What can hang from each mark
j836: j363 j427
j722: j655 j836
j427: j836
j181: j655 j836
j363: j836
j655: j181 j363 j989
j989: j607 j655
j607: j181 j722

Known rows, with every way that one mark hangs from another
{j655 {j181 j836} {j989 j607}}: [  2.8 -15.0 -26.9   3.6  40.1  23.4 -17.5 -25.4  34.5 -30.7 -14.0  -4.5
  17.6 -45.5  20.7 -38.0  -5.3  -7.6  39.9 -29.4  -6.9  10.9 -54.6]
{j722 {j655 j181 j989}}: [-43.9  -3.1  -6.3  43.3  23.0   1.7   1.1 -11.8   5.0  -5.8   2.3 -18.7
  22.0 -26.6  15.8 -28.6 -28.8   9.5  52.4  26.4  -6.5  26.6 -11.5]
{j989 j655}: [ 16.7  25.4 -36.3  -6.8   2.0 -31.1  18.1 -13.3   2.2  45.2  11.2 -22.4
  -4.3  12.4  12.3   5.9 -50.4 -26.2  27.8 -21.5 -34.0  19.3  -0.6]
{j181 j836}: [  3.2   2.2 -30.9  16.7  33.5 -21.1   0.4 -34.4  22.0  14.1   0.9 -18.6
  21.7  -2.6  17.0   3.3  -0.2 -14.8  35.5 -66.7 -14.0   5.1 -29.6]
{j607 {j722 {j655 j181 {j363 j836} j989}}}: [-28.1 -23.0  -0.5  54.2  10.4   0.9   9.1  48.7  15.7   0.3  17.2  -3.1
 -17.2 -47.3  -5.1 -46.9  25.7  18.2  34.2  29.2 -11.4  31.7  17.9]
{j607 j181 {j722 j655 j836}}: [-10.8  50.9 -11.9  45.8 -25.2 -51.8  20.9  27.5 -15.5  27.8  28.4 -38.0
 -39.2   6.0   7.3  17.3  -4.6   1.4  28.6 -16.1 -33.6  -8.7  21.5]
{j427 j836}: [  0.6   9.8 -39.6  27.6  26.1 -30.5  27.0  -3.5  19.5  21.6  28.5 -34.2
  58.7  12.1   9.1 -17.1 -19.6  -0.2  12.3 -60.4 -33.0   5.1 -34.2]
{j607 {j181 j655 j836} j722}: [-24.4  11.2 -23.6  12.4   9.7 -35.2  18.9  -0.9  13.9  28.1 -12.3 -26.5
  -1.7   5.2  24.1  15.3   7.6  -9.8  22.9 -65.5 -62.6 -20.8  -1.2]
{j655 {j989 j607}}: [ 22.6 -12.1 -49.6  10.3   7.2  -1.2 -11.7  16.5  19.0 -12.3   1.2  -2.8
   2.3 -29.9  15.7 -23.8 -76.8   4.8  12.9  -8.3 -13.1   6.8 -45.9]
{j607 j181 {j722 {j655 j989} {j836 j363}}}: [-15.5  54.9 -12.9  54.4 -46.5 -56.9 -11.5  42.6   6.1  -8.2   1.7  -2.7
 -40.6  -0.7   7.1  -0.7 -33.4   6.0  17.3  -2.6 -41.2  17.1  19.4]
{j181 j655 {j836 j363 j427}}: [-23.7  25.7 -12.9   6.5  20.2  -3.2  11.5 -56.4  48.5  -3.7 -35.4   2.0
  38.7  21.5  20.7  13.7   4.0 -45.8   7.5 -64.4 -67.0   6.9 -39.2]
{j722 {j655 j363}}: [-15.5  24.0   0.9  42.6  -9.8 -24.6  28.8  15.7  -5.9  22.9  22.5 -32.9
  16.6 -16.0  -1.7  -9.9 -25.3  -5.9  46.9  41.7 -44.3  34.8  24.2]
{j989 j607 j655}: [ 36.0  31.1 -40.0 -26.1  -9.3  -7.4  14.7   3.1   2.8  34.7   9.5 -18.5
 -18.9 -11.1  19.6  -4.0 -72.4 -37.3  17.9  -4.2 -46.8  12.1 -22.1]
{j655 j181 j363 j989}: [-11.8 -16.3 -13.4  25.3  23.4 -10.9  10.3   5.9  15.8 -19.9  -1.3 -26.2
  24.3 -30.9  -4.0 -43.6  -2.4  13.2  54.6  12.5 -23.1  42.8   3.9]
{j655 j181 {j363 j836} j989}: [ -5.7 -27.8 -13.0  51.4  34.1   4.1   7.0   4.6  23.2 -18.2   2.1  -4.5
  11.3 -40.9  -5.3 -66.5  25.9  20.8  24.5  -2.8 -11.1  38.5   9.3]
{j722 j655 {j836 j363 j427}}: [ -9.2  66.0   1.7  38.9 -14.7 -19.6  13.8 -27.7  18.4  -4.4   3.9 -10.1
   0.3  22.5   4.4  14.3  -9.6 -35.3  14.8 -15.6 -36.0  17.2 -14.2]
{j655 j181 j989}: [-17.7 -19.9 -23.8  20.1  38.0  -5.6  -2.7 -15.3  17.4 -13.9  -5.8 -19.1
  21.9 -19.0  16.9 -31.4 -20.8  12.5  42.9 -20.6  -6.2  27.0 -28.3]
{j363 j836}: [  7.0  -6.3 -29.0  46.5  29.0 -12.9   7.8  -8.2  10.7  23.1  12.8  -4.1
   0.2  -5.8  18.9 -21.6 -13.2  -0.5  -0.6 -55.6  -8.5   9.7 -19.0]
{j722 {j655 j363 j989} j836}: [ -8.3  24.0 -23.9  57.7 -23.1 -33.7  14.1  16.7   4.8 -12.9  28.1 -10.6
 -17.4 -24.3 -25.4 -20.9 -19.0  20.4  30.2  49.3 -12.0  13.7  37.8]
{j363 {j836 j427}}: [ 16.4 -10.7 -18.3  43.4  44.0   4.3  14.0 -37.8  35.1  19.5   1.6 -11.3
  26.4  16.9  10.7  -5.1  15.7 -21.4  -2.8 -62.4   3.4   1.9 -36.4]
{j607 j181 j722}: [  4.0  12.8 -17.9  19.7   2.7 -49.6  13.8  29.3  -3.8  33.8   6.2 -43.4
  -5.2  10.0  19.9  12.0 -20.6  -4.0  33.1 -55.6 -41.0   7.3  -7.7]
{j655 j181 j363}: [ -8.9   4.3  -0.2   9.7  23.6 -12.4  31.3   0.3   0.8   0.0   8.5 -46.0
  20.7 -21.9   5.5 -32.7  13.7  -6.9  59.6  -2.4 -47.0  43.1   4.2]

Rows
[ -5.9  31.9 -11.9  60.1 -39.4 -55.3  14.1  54.6  -0.4  -0.3  23.7 -28.2
 -36.4 -16.6 -21.6  -8.8   0.9  23.5  35.8  34.6 -26.7   5.0  52.3] => {j607 j181 {j722 {j655 j363 j989} j836}}
[-34.8  53.8   0.7   9.5 -22.6 -27.5   9.3  27.4  -5.5  -5.2  15.2 -15.7
 -47.7  -9.4  21.5  -2.9   1.9 -14.2  36.4 -19.3 -53.3  34.2  -7.6] => {j607 {j722 {j655 j181} {j836 j363}}}
[  7.4   9.6 -17.6  20.4  17.4 -43.7   3.9   1.1  17.1  25.7  -0.8 -35.4
   2.9   2.6  18.6  16.3  16.9 -11.8  40.9 -80.4 -30.5  -3.2 -13.1] => {j607 {j181 j836} j722}
[-19.2 -21.1 -25.9  21.8  50.5   0.1 -12.3 -43.0  33.6 -21.4 -14.0 -10.7
  30.3 -24.6  14.1 -27.1  16.9   3.1  50.4 -46.2   5.3  17.6 -34.4] => {j655 {j181 j836} j989}
[-16.7   0.5 -23.1  43.9   7.4  -9.0  37.0   9.1   7.6  16.4   8.6  -3.7
   0.3 -16.4   3.5 -34.9  -2.3   5.5 -10.5  -7.7 -62.2   6.4  25.0] => {j181 {j655 {j363 j836}}}
[  7.1 -12.1 -31.9   4.3  16.9  21.4  14.9 -20.0  57.1 -26.6 -21.7   0.7
  31.9 -24.6 -10.1 -17.6   2.3 -20.8  10.2   7.4 -42.4 -13.6 -26.1] => {j181 {j655 j363 {j989 j607}} {j836 j427}}
[-36.0  20.5 -16.1  46.7   8.0  -7.9   4.2 -16.3   3.4 -19.8  16.2 -13.2
 -11.6 -21.9   3.0 -25.7  -3.3  19.0  38.0  17.9   1.4  10.8   4.2] => {j722 {j655 j181 j989} j836}
[  2.2 -33.1  -2.9  50.0  50.1  20.5  12.8 -25.0  47.3 -21.3  -9.1 -11.7
  36.7 -19.6 -15.7 -50.2  53.6  -1.7  23.3  -9.4   1.3  30.3  -9.1] => {j655 j181 {j363 {j836 j427}} j989}
[-38.5  45.4  -4.4  43.3 -12.7 -14.2  -8.9  -5.4   7.9 -34.6  -0.5   2.8
 -16.1 -20.8  10.6 -31.9 -17.5   5.0  29.7  14.9 -28.5  37.2  -0.8] => {j722 {j655 j181 j989} {j836 j363}}
[  4.6  28.2   4.0  59.4 -28.1  -9.5   9.5  36.3  -1.3  -6.7   3.7 -25.8
  12.5 -44.8  -4.9 -41.8 -48.9   1.4  36.6  77.3 -48.9  21.8  28.9] => {j722 {j655 j363 {j989 {j607 j181}}}}
[  9.0  38.2   8.7  24.4 -38.6 -24.1  28.5  69.6 -13.6  23.6  18.2 -43.3
 -18.4 -34.9   5.4 -11.9 -28.4 -14.3  41.2  45.4 -73.2  18.5  21.4] => {j989 {j607 j181 {j722 {j655 j363}}}}
[ -2.2  24.9 -59.6 -17.4 -47.2 -21.2  -7.8  63.8  21.6 -32.0  -2.8  25.9
 -68.5 -21.7  18.4 -10.1 -71.8   3.2 -26.4 -21.9 -70.0  -9.1 -31.0] => {j181 {j655 {j989 {j607 {j722 {j836 j363}}}}}}
[ -8.0  30.2 -21.3  27.1 -23.7 -27.8  -7.2  19.3  39.0 -14.4   0.6   9.0
 -25.5  11.5  -1.3  20.7 -16.8 -11.1  11.0 -13.3 -15.3  11.5 -25.2] => {j607 {j722 {j655 j989} {j836 j363 j427}}}
[  9.0  29.5   8.7  21.0   6.4   3.3  13.1 -10.0  27.1  21.0  -4.2 -35.1
  11.9  -8.1  15.5  22.1  17.9 -44.0  38.6 -23.7 -32.6 -15.1 -34.7] => {j989 {j607 {j181 {j836 j427}} {j722 j655}}}
[-38.1  40.3  32.0  27.1  31.2  14.6   5.1 -67.4  35.4 -10.5 -24.4 -16.4
  47.7   0.8  21.7  -2.3  40.3 -52.5  52.3 -25.7 -39.4  39.8 -34.9] => {j722 {j655 {j181 {j836 j363 j427}}}}
[ 46.8  87.4 -26.4 -23.7 -61.3 -44.6   5.6  46.0   0.0  17.5   4.3 -14.3
 -73.9   2.2  14.4   4.8 -42.4 -41.6   0.7 -30.2 -87.6  13.8   8.1] => {j989 {j607 j181 {j722 {j836 j363}}} j655}
[ 38.2  12.7 -13.9  21.7  15.0  -7.0  35.0 -23.3  32.7  39.4   5.8 -15.7
   8.8  12.0 -17.3 -11.9  26.9 -38.6   8.1  -8.6 -27.4  23.2  18.9] => {j989 {j655 {j363 {j836 j427}}}}
[ -9.5  -8.4  -6.0  75.6  17.3  -3.0  28.0 -17.7  39.0  -3.7 -21.2  -8.2
  34.9   2.1 -17.6 -37.4  23.9   1.2 -10.9   6.0 -41.3  -6.6  32.1] => {j607 {j181 {j655 {j363 {j836 j427}} j989}}}
[ -4.7  10.6 -28.4   0.0   8.1  21.6 -12.0 -32.4  64.0 -35.6 -42.8  25.4
  27.3 -11.1  19.0 -10.8 -31.6 -36.3  -9.2 -29.1 -56.7  -2.0 -60.5] => {j181 {j655 {j989 j607}} {j836 j363 j427}}
[ -4.5  47.1  -2.5 -19.4  13.6 -11.9  -0.9 -45.0  23.6   9.2 -20.4  -8.5
   5.5  -3.4  22.9 -15.4  11.6 -50.2  46.4 -45.5 -62.2  51.9 -10.5] => {j989 {j655 {j181 {j836 j363}}}}
[-16.2  21.9 -37.0  54.3  -9.6 -27.1  -0.5  -2.2   5.4  -5.9  24.3  -3.8
 -20.0  -9.8  -2.8  -5.8 -38.5  18.6  18.5  14.0   5.3  -4.2   4.8] => {j722 {j655 j989} j836}
[ -7.0  18.1 -24.2  53.3   7.4 -12.7   6.9 -29.4  28.4  -9.1  11.7  -9.4
   6.2   8.6 -12.6   9.6  -8.5  -3.0  15.9   6.4  19.2 -10.8 -11.5] => {j722 {j655 j989} {j836 j427}}
[ -0.1  21.5 -12.0  55.2  -6.5 -16.9  20.1 -11.0  29.3 -16.3  18.0 -17.8
   7.6  -2.7 -32.8  -5.2  10.1   0.1  30.1  41.1  -0.9   6.6  18.0] => {j722 {j655 j363 j989} {j836 j427}}
[  1.2  32.5  -1.9  24.4 -10.1 -12.2   4.8  21.2   4.8  23.5   6.2 -29.5
 -12.3 -27.6  23.8   6.0 -10.9 -23.5  39.6 -14.8 -44.3  -6.8 -15.7] => {j989 {j607 {j181 j836} {j722 j655}}}
[-17.5 -22.8 -38.7  53.6   8.1  -6.3  16.5  18.0  22.4  -3.6  -1.5  13.5
   0.2 -25.5  -8.2 -48.9 -13.9  22.1 -13.5   9.2 -37.3   3.5  24.3] => {j181 {j655 {j363 j836} j989}}
[ 32.1   8.3 -17.1  40.1   0.4 -11.3  -5.0   4.6  29.2 -21.0 -11.7 -18.7
  19.9 -42.9  -7.4 -39.1  -4.6  -3.2  35.5   5.3 -36.3  12.4   5.8] => {j655 j363 {j989 {j607 {j181 j836}}}}
[-26.9  -1.2  13.3  40.8   8.9  -2.4  28.1  38.8  -0.5  19.2  24.9 -22.8
 -19.8 -37.2   4.6 -34.5  39.2  -0.6  37.1  13.0 -33.3  36.1  18.9] => {j607 {j722 {j655 j181 {j363 j836}}}}
[ -8.5   3.3  -0.2  11.7  38.1  -7.8  19.4 -27.3  18.2  -5.8   0.6 -36.9
  30.1 -27.8   2.6 -29.0  52.0 -13.1  66.9 -29.1 -35.6  35.0  -0.6] => {j655 {j181 j836} j363}
